What can hang from each mark
j_434: j_878
j_528: j_143 j_347
j_347: j_528 j_606 j_620
j_143: j_528 j_620
j_867: j_606 j_878
j_878: j_347 j_434 j_867
j_606: j_347 j_867
j_620: j_143 j_347 j_434

Each row was made from one small tree. Brackets hold a mark, then the marks that hang from it, in the order of their numbers. Every link used is in the known rows. Write each row's tree.
(in the rows, 128 means zero)
Known rows
[j_606 [j_347 j_528 [j_620 j_143]] j_867]: [125 137 194 111 112 118  98 165 103 118 148 139 131  96 130 131 129 125
 160  85 103 153 173 119 132]
[j_347 j_528 [j_606 j_867] [j_620 j_434]]: [127 153 131 109  97 124 131 143 151 151 136 126 131  98 120 130 185 122
 122  83 123 194 134  78 127]
[j_867 j_606 [j_878 j_434]]: [125 160 107 133 154 123 133 147 138 114 131 118 118 123 157 132 112 105
  99 138 126  95 117 131 147]
[j_606 [j_347 j_528 [j_620 j_143 j_434]] j_867]: [133 149 185 113 116 120  93 165 105 130 147 134 130 102 116 129 148 120
 146  47 109 160 169 119 143]
[j_620 j_434]: [129 114 148 132 105 113 119 151 126 141 133 131 132 132 117 128  82  98
 116 118 145 115 126 102 166]
[j_528 j_143]: [116  65 150 120 101 141 128 135 125 130 134 144 136 144 137 145  56 120
 161 161 130 104 138 111 142]
[j_528 [j_143 j_620] [j_347 j_606]]: [114  48 115  92 122 164 135  75 117 141 112 129 131 148 136 150 124 146
 184 143 125 128 109 120 108]
[j_867 j_606 [j_878 [j_347 j_620] j_434]]: [132 136 100 131 152 145 150 111 147 119 120 127 117 118 151 117 174 120
  96 156 125 108 121 148 126]
[j_878 [j_347 j_528 j_620] j_434 [j_867 j_606]]: [145 107 124 181 123 126 149  98 156 141 114 117 131 148 125  91 201 146
 121 150 116 117 105 151 103]
[j_620 j_347 j_434]: [131 129 145 138 126 125 115 136 100 124 116 134 135 136 114 142  98  99
 107 112 141 107 120 139 166]
[j_434 j_878]: [128 111 130 146 121  99 124 154 123 109 140 134 130 131 134 123  34 119
 119 216 141  99 124 108 135]
[j_347 [j_528 j_143] [j_606 j_867]]: [120 140 137  92 103 156 132 145 134 140 137 125 129 131 141 145  99 122
 162 140 127 154 135  83 119]
[j_434 [j_878 j_347]]: [138 101 125 140 126 127 137 131 122 112 130 137 125 141 131 110  55 122
 118 252 150  92 123 121 121]
[j_528 [j_143 [j_620 j_347 j_434]]]: [121  76 124 134 140 143 127 112 113 127 123 133 136 140 118 154 130 134
 144  99 122 120 125 140 140]
[j_347 j_528]: [117 114 146 127  97  71 137 161 148 122 140 136 131 120 129 126  74 115
 130 169 121 108 144 100 126]
[j_143 j_528 [j_620 [j_347 j_606]]]: [117 145 113 133 160 102 136 111 117  99 128 119 126 119 129 135 149 150
 131 120 121 129 119 143 109]
[j_347 [j_528 [j_143 [j_620 [j_434 [j_878 j_867]]]]] j_606]: [127 130  94 134 136 109 138 124 155 146 134 119 130 142 117 128 124 158
 144 112 122 151 113 112 106]
[j_620 j_143 [j_434 [j_878 [j_347 j_528 [j_606 j_867]]]]]: [150 170 129 131 118 139 118 135 111 136 137 129 123 139 106 118 131 115
 104 129 159 129 127 118 142]
[j_620 [j_143 [j_528 j_347]] [j_434 [j_878 j_867]]]: [137 150 130 174 115  85 105 131 115 118 134 128 133 159  96 109 109 151
  99 103 149 101 138 168 128]
[j_143 [j_620 [j_347 j_606] j_434]]: [126 129 119 130 152 132 125 110 107 130 119 119 131 119 119 144 153 121
 126  86 130 139 100 127 146]
[j_878 [j_347 [j_528 j_143] [j_606 j_867] j_620] j_434]: [145  90 127 120 116 193 159  76 140 150 120 126 120 138 134 126 192 124
 146 174 125 138 105 113 107]
[j_528 [j_143 [j_620 j_434]] [j_347 [j_606 j_867]]]: [122  78 118  95 122 193 124  88 107 149 112 117 132 149 127 153 151 139
 170 104 133 151 115 115 117]
[j_867 j_606 [j_878 [j_347 [j_620 j_143]] j_434]]: [133 143 108 134 148 144 145 108 138 117 123 131 117 116 148 120 187 119
  97 137 127 105 124 155 131]

Which tree is each row?
[127 129 122 102  98 147 132 130 152 157 135 131 133 115 119 141 187 134
 141  74 119 196 140  85 122] | [j_347 [j_528 j_143] [j_606 j_867] [j_620 j_434]]
[132 157 149 141 114  92 113 139 104 123 127 142 133 131 100 142 141 107
 101  67 133 105 137 152 159] | [j_620 j_143 [j_347 j_528] j_434]
[124  89 139 104  89 135 122  89 116 149 115 141 132 125 119 134 161 123
 142  98 137 143 118 117 138] | [j_528 [j_347 j_606 [j_620 j_143 j_434]]]
[148 127 128 175 130 134 145 112 144 140 115 109 126 167 129  93 149 133
 123 168 129  92  97 149 111] | [j_878 [j_347 j_528] j_434 [j_867 j_606]]
[138 142 104 135 149 130 135 128 131 131 133 111 124 122 114 120 156 135
 113 140 137 150 114 107 115] | [j_143 [j_620 [j_434 [j_878 [j_347 j_528 [j_606 j_867]]]]]]
[121 145 138 106 123 160 126 131 106 121 119 131 132 133 138 156 108 118
 148 140 125 136 129 123 125] | [j_620 [j_347 [j_528 j_143] [j_606 j_867]]]
[119 119 138 133 114 130 139 123 140 115 129 152 127  96 133 122 139 124
  96 148 134 116 157 165 133] | [j_867 [j_878 [j_347 [j_620 j_143 j_434]]]]
[116 174 172 104 143 123 105 187 114 103 145 127 122  98 150 133  59 116
 140 129 108 128 176 138 126] | [j_606 [j_347 j_528] [j_867 j_878]]
[130 155 100 186 172  78 122 127 122  97 129 113 133 136 103 118 147 167
  93 103 126 120 125 175 109] | [j_143 j_528 [j_620 j_347 [j_434 [j_878 j_867]]]]
[134 141 118 156 149  94 109 161 131 119 136 122 132 158 129 110  56 155
 143 151 121 115 132 134 116] | [j_434 [j_878 [j_867 [j_606 [j_347 [j_528 j_143]]]]]]
[127 106 119 135 137 137 159 111 153 116 126 135 116 130 144 127 104 121
 109 202 123  78 133 164 114] | [j_867 [j_878 [j_347 [j_528 j_143]] j_434]]
[126  70  98 127 135 157 126  80 122 147 110 119 134 163 118 137 127 161
 162 121 132 136 102 139 107] | [j_528 [j_143 [j_620 [j_434 [j_878 j_867]]]] [j_347 j_606]]
[130 145 162 155 125 112  92 153 114 138 130 126 140 137 122 109 125 140
 147  44 122 137 136 143 152] | [j_878 [j_867 [j_606 [j_347 [j_620 j_143 j_434]]]]]
[121 171 117 102 166 106 111 161 136 120 133 131 121 104 143 124 127 126
 118  64 114 140 152 139 148] | [j_867 [j_606 [j_347 [j_620 j_434]]] j_878]
[127 118 100 124 154 151 165  91 155 124 124 126 112 121 146 130 141 131
 120 176 121 103 115 155 105] | [j_867 [j_878 [j_347 [j_528 [j_143 j_620]] j_606] j_434]]
[121 163 145 101 101 133 130 159 132 134 138 120 127 114 142 134 100 109
 144 150 131 153 130  77 124] | [j_347 j_528 [j_606 j_867]]
[121 136 128 116 119 146 142 111 141 125 126 147 122  97 137 124 145 124
 106 140 139 133 142 152 133] | [j_867 [j_878 [j_347 j_606 [j_620 j_143 j_434]]]]
[120 172  96 109 145 110 147 151 157 111 126 130 119 118 149 114 126 126
  99 168 129 111 148 141 113] | [j_867 j_606 [j_878 [j_347 j_528]]]
[132 141 108 165 163 123 120 114 109 122 119 114 134 128 114 131 137 143
 115 106 131 138  95 147 132] | [j_143 [j_620 [j_347 j_606] [j_434 [j_878 j_867]]]]
[134 151 124  99 146  84 112 159 137 140 135 127 125 126 123 116 143 126
 141  58 112 148 139  99 142] | [j_867 [j_606 [j_347 j_528 [j_620 j_434]]]]
[130 105 125 108 104 155 120 106 115 140 115 127 132 125 126 131 145 126
 131 141 139 159 116 106 123] | [j_528 [j_347 [j_606 j_867] [j_620 [j_434 j_878]]]]
